Every row comes from one small tree of marks. The marks that hang from a mark follow it in brackets, in the order of their numbers. Every link used is in the known rows. Which tree was each row made from?
(in the rows, 128 means zero)
Known rows:
k_37(k_67): [139 107 119 121 140 135 105 109 107 136 129 138 120 126 141 159  79 143
 117 141 134 138 122 153 122 138 110 134 133 151]
k_110(k_268 k_801(k_379)): [103 131 111 126  41 157  97 119 143  94 112 141 153 151  95 137  97 115
 117  92 170 109 132 124 105 129  79  98  76 145]
k_931(k_268(k_110(k_37 k_801(k_47 k_379(k_239))))): [125 150 126 109  70 166 120 133 106  90 121 151 133 163 130 117 136 129
 125 108 124  97 120 141 113 161  80  96 129 168]
k_813(k_582): [127 114 122 144 149 128 155 128 133 161 104 109 118 138 137 129 148 126
 105  99 147 126 139 118 125 128  94 145 149 121]
k_67(k_37(k_110(k_268 k_801)) k_965): [126 123 137  96 114 142  71  55 147 106  99 184 149 114 120 188  84 195
 147 134 168 143 165 117 101 175  80 127 107 114]
k_892(k_516(k_330(k_379))): [109 139 142 135 122 172 119 136 145 114 104 101 114 162 157 138 144  89
 157 109 132 121 151 113 131 139 161 107 155 116]
k_330(k_582): [138 106 131 138 167 141 143 141 125 137 137 121 150 140 133 101 136 143
 125  97 136 128 140 130 127 165 130 149 160 153]
k_67(k_37(k_110(k_268 k_801(k_47 k_379(k_239)))) k_965): [131 140 132  92  95 148  64  51 129  87 106 198 144 130 109 191  94 170
 163 130 164 108 170 130 106 162  92 100 107 117]
k_268(k_110(k_37 k_801)): [122 130 137 111 102 155 145 129 114 110 100 144  97 156 114 149 128 152
 125  94 125 159 127 117 114 194  44 138 147 137]
k_931(k_268(k_110(k_801))): [122 121 131 120  83 160 124 151 123 120 118 138 140 132 142 107 122 142
 107 111 126 116 105 140  99 165  83 128 147 159]
k_37(k_67 k_110(k_268 k_801(k_379))): [126 103 126 100  89 174  53 107  87 110 140 158 142 120 110 179  59 127
  93 144 187 127 124 171  97 166  66 144  80 165]
k_67(k_37(k_110(k_801(k_47))) k_965): [132 131 140  90 125 140  80  64 123 108  98 202 131 121 115 198  92 192
 162 127 157 133 166 130 115 169  94 120 144 114]
k_931(k_268(k_110(k_37 k_801(k_47 k_379)))): [122 149 132 104  75 167 123 131 106  94 114 153 132 158 128 119 133 136
 125 109 127 112 118 142 110 158  73 105 137 174]
k_67(k_37 k_965): [133 137 130 105 141 118 105  52 154 114  95 179 130 124 139 173 105 191
 165 135 131 139 166 108 118 144 111 110 141 109]
k_965(k_67): [129 119 125 123 147 141 118  90 118 112 111 123 131 125 140 141 116  93
 133 155 117 137 101 135 114 115  84  96 116 150]
k_67(k_37(k_110(k_268 k_801(k_47))) k_965): [130 128 139  94 110 146  70  53 137 101  94 192 146 119 110 194  85 193
 161 127 166 136 167 127 102 171  86 118 119 118]
k_110(k_37(k_67) k_801): [110 124 112 111 111 141 114 113 120 115 103 147 123 172 116 180  69 177
 110  94 159 170 143 114 143 173  53 113 101 153]
k_516(k_330): [110 127 143 128 166 168 131 147 144 100 134 112 105 126 139 137 156 104
 157 124 124 144 129 148 128 139 147 125 171 127]
k_892(k_516(k_330)): [106 129 140 135 127 173 126 139 149 124  88  98 117 150 149 141 147  98
 167 118 136 123 142 115 126 125 171 120 175 108]
k_379(k_239): [134 130 113 140 111 124 119 136 128 118 150 120 133 143 135 120 136 106
 127 125 120  85 133 124 139 136 150 101 102 110]
k_516(k_892): [127 135 158 133 117 129 111 108 112 120 111 129 136 122 154 127 137 124
 136 140 142 126 117 145 147 126 139 133 125 106]
k_239(k_379): [142 158 106 127 118 121 128 137 148 104 138 137 133 121 144 112 141  84
 107  98 117 125 146 128 132 133 101  93 127 143]
k_965(k_67(k_37)): [137 126 125 121 156 136 115  53 114  96  98 127 132 128 141 159 103 123
 161 168 112 146 118 129 118 112  79  84 113 151]
k_516(k_330(k_379(k_239) k_582(k_813)) k_892): [131 135 176 146 185 170 112 142 119  75 159 114 132 144 177 115 166  91
 147  98 140 110 144 149 151 178 169 122 139 134]
k_110(k_37(k_67(k_965)) k_268 k_801(k_47)): [112 125 117 105  70 162  81  76 141  93  81 163 147 175  90 195  56 184
 138  75 179 159 156 123 111 178  42  92  81 161]
k_132(k_582(k_813)): [138 131 159 133 156 124 146 168 112 158 110 122 123 116 129 137 150 155
 103 105 132 112 147 117 113 121 135 169 130 134]
k_110(k_37(k_67) k_268 k_801): [106 117 111 119  79 155  93  91 148  99  96 126 153 168 106 173  55 178
 109  95 176 177 146 108 116 176  37 109  48 163]
k_67(k_37(k_110)): [144 135 140 112 148 134 103  77 102 105 125 143 133 117 124 164 110 166
 157 166 136 143 150 135 127 144 114 132 112 132]
k_801(k_47 k_110(k_268) k_379): [132 183 161  88  74 169  99  74  60  62 114 182 134 143  65 159 167  74
 188 145 136  76 136 181 126  95 108  90 126 143]

Write each row's tree:
[124 132 133 107  65 172  70 126  93  91 139 156 147 135  85 155 112 102
 125 121 176  91 134 160 110 154  99 117  83 142] -> k_37(k_110(k_268 k_801(k_47 k_379(k_239))))
[133 119 130 112 148 148  98  63 101  97 103 138 136 123 131 172  92 125
 148 167 131 147 116 138 115 133  64  96 107 151] -> k_965(k_67(k_37(k_110(k_801))))
[138 101 139  87 150 151  61  97  97 138 142 180 124  99 140 187  77 151
  99 162 166 138 131 165 103 179  93 165 129 137] -> k_37(k_67(k_965) k_110)
[125  91 132  88 123 157  58 114  99 140 129 191 126 109 128 199  56 163
  89 131 181 139 130 161 106 194  71 159 133 136] -> k_37(k_67(k_965) k_110(k_801))
[101 162 112 103  85 143 125 115 118  87 110 158 119 185 102 157 117 136
 122  92 156 138 149 104 150 143  64  91  91 148] -> k_110(k_37 k_801(k_379))
[104 140 105 107  62 162  88  80 131  78 105 145 145 180 101 171  68 147
 113 102 178 150 148 116 117 153  36  91  43 173] -> k_110(k_37(k_67) k_268 k_801(k_379))
[135 191 148  76  77 168  79  44  63  46 120 195 132 171  77 184 151  89
 184 145 140  74 155 168 137 124  89  66  92 143] -> k_801(k_47 k_110(k_37(k_67(k_965)) k_268) k_379(k_239))
[116 133 118  97 102 149 102  98 113 108  87 184 116 178 100 202  69 183
 140  75 161 153 153 129 139 175  58  96 134 152] -> k_110(k_37(k_67(k_965)) k_801(k_47))
[131 126 137  98 101 163 125 109  99 109  90 175  88 160 109 179 104 163
 141  88 130 151 132 140 107 200  39 130 172 146] -> k_268(k_110(k_37(k_67(k_965)) k_801(k_47)))
[134  94 133 105  95 175  54 112  83 118 127 156 143 120 100 190  51 146
 112 130 184 134 125 181  98 177  74 145 101 164] -> k_37(k_67 k_110(k_268 k_801(k_47)))
[123 134 171 145 168 175 111 136 121  79 158 108 126 152 183 109 171  87
 148  98 133 117 142 161 159 186 155 113 150 125] -> k_516(k_330(k_379(k_239) k_582) k_892)
[120 129 147 141 154 174 128 147 142 116 110 102 128 162 155 129 146  98
 154  93 140 116 158 106 125 151 172 124 163 134] -> k_892(k_516(k_330(k_379 k_582(k_813))))
[127 120 132 108 108 158 134 120 104 113 100 149  93 155 121 164 104 159
 120 101 128 163 125 130 110 199  35 142 149 147] -> k_268(k_110(k_37(k_67) k_801))
[134 111 124 100  77 179  48 107  72  99 141 167 139 133  98 186  63 117
 115 134 182 100 128 185 103 164  81 123  88 164] -> k_37(k_67 k_110(k_268 k_801(k_47 k_379(k_239))))
[117 153 162 102 121 146 115  76 117  92 110 131 153 133 100 152 149 139
 141 154 141 161 141 121 131 151  74 132  74 125] -> k_801(k_110(k_37 k_268))
[113 150 105  98  44 167  71  69 125  66 100 178 141 194  88 190  73 143
 142  82 176 112 161 129 118 159  52  61  64 163] -> k_110(k_37(k_67(k_965)) k_268 k_801(k_47 k_379(k_239)))
[127  87 129 108 101 169  56 115  99 125 134 146 148 112 114 181  49 149
  91 140 186 144 122 166  97 182  66 157  84 157] -> k_37(k_67 k_110(k_268 k_801))
[112 140 116 121  33 166  94 116 122  84 103 156 147 160  74 150 100 111
 148  78 167  93 136 145 108 121  89  81  99 154] -> k_110(k_268 k_801(k_47 k_379))
[126 137 124  99 148 131 110  77 132 115 114 153 120 153 139 171  97 171
 122 132 141 168 151 114 133 161  79 121 104 146] -> k_110(k_37(k_67(k_965)))
[131 117 129 115 137 153  91  55 110  91 100 131 146 122 127 170  88 125
 147 167 137 149 118 136 105 134  58  95  88 154] -> k_965(k_67(k_37(k_110(k_268 k_801))))
[121 102 127  85  89 171  40  90 107 114 130 190 142 115 117 193  55 142
  91 136 195 125 134 162  87 180  60 144  93 149] -> k_37(k_67(k_965) k_110(k_268 k_801(k_379)))
[131 136 136 109  75 166 135 137  84 102 105 170  88 150  98 148 135 112
 147  89 122 105 118 155 105 161  72 122 185 141] -> k_268(k_110(k_801(k_47 k_379)))
[122 147 128 106  84 159 139 124 103  91 113 154  92 169 113 145 140 123
 128  98 124 126 131 121 118 181  51 117 134 138] -> k_268(k_110(k_37 k_801(k_379(k_239))))
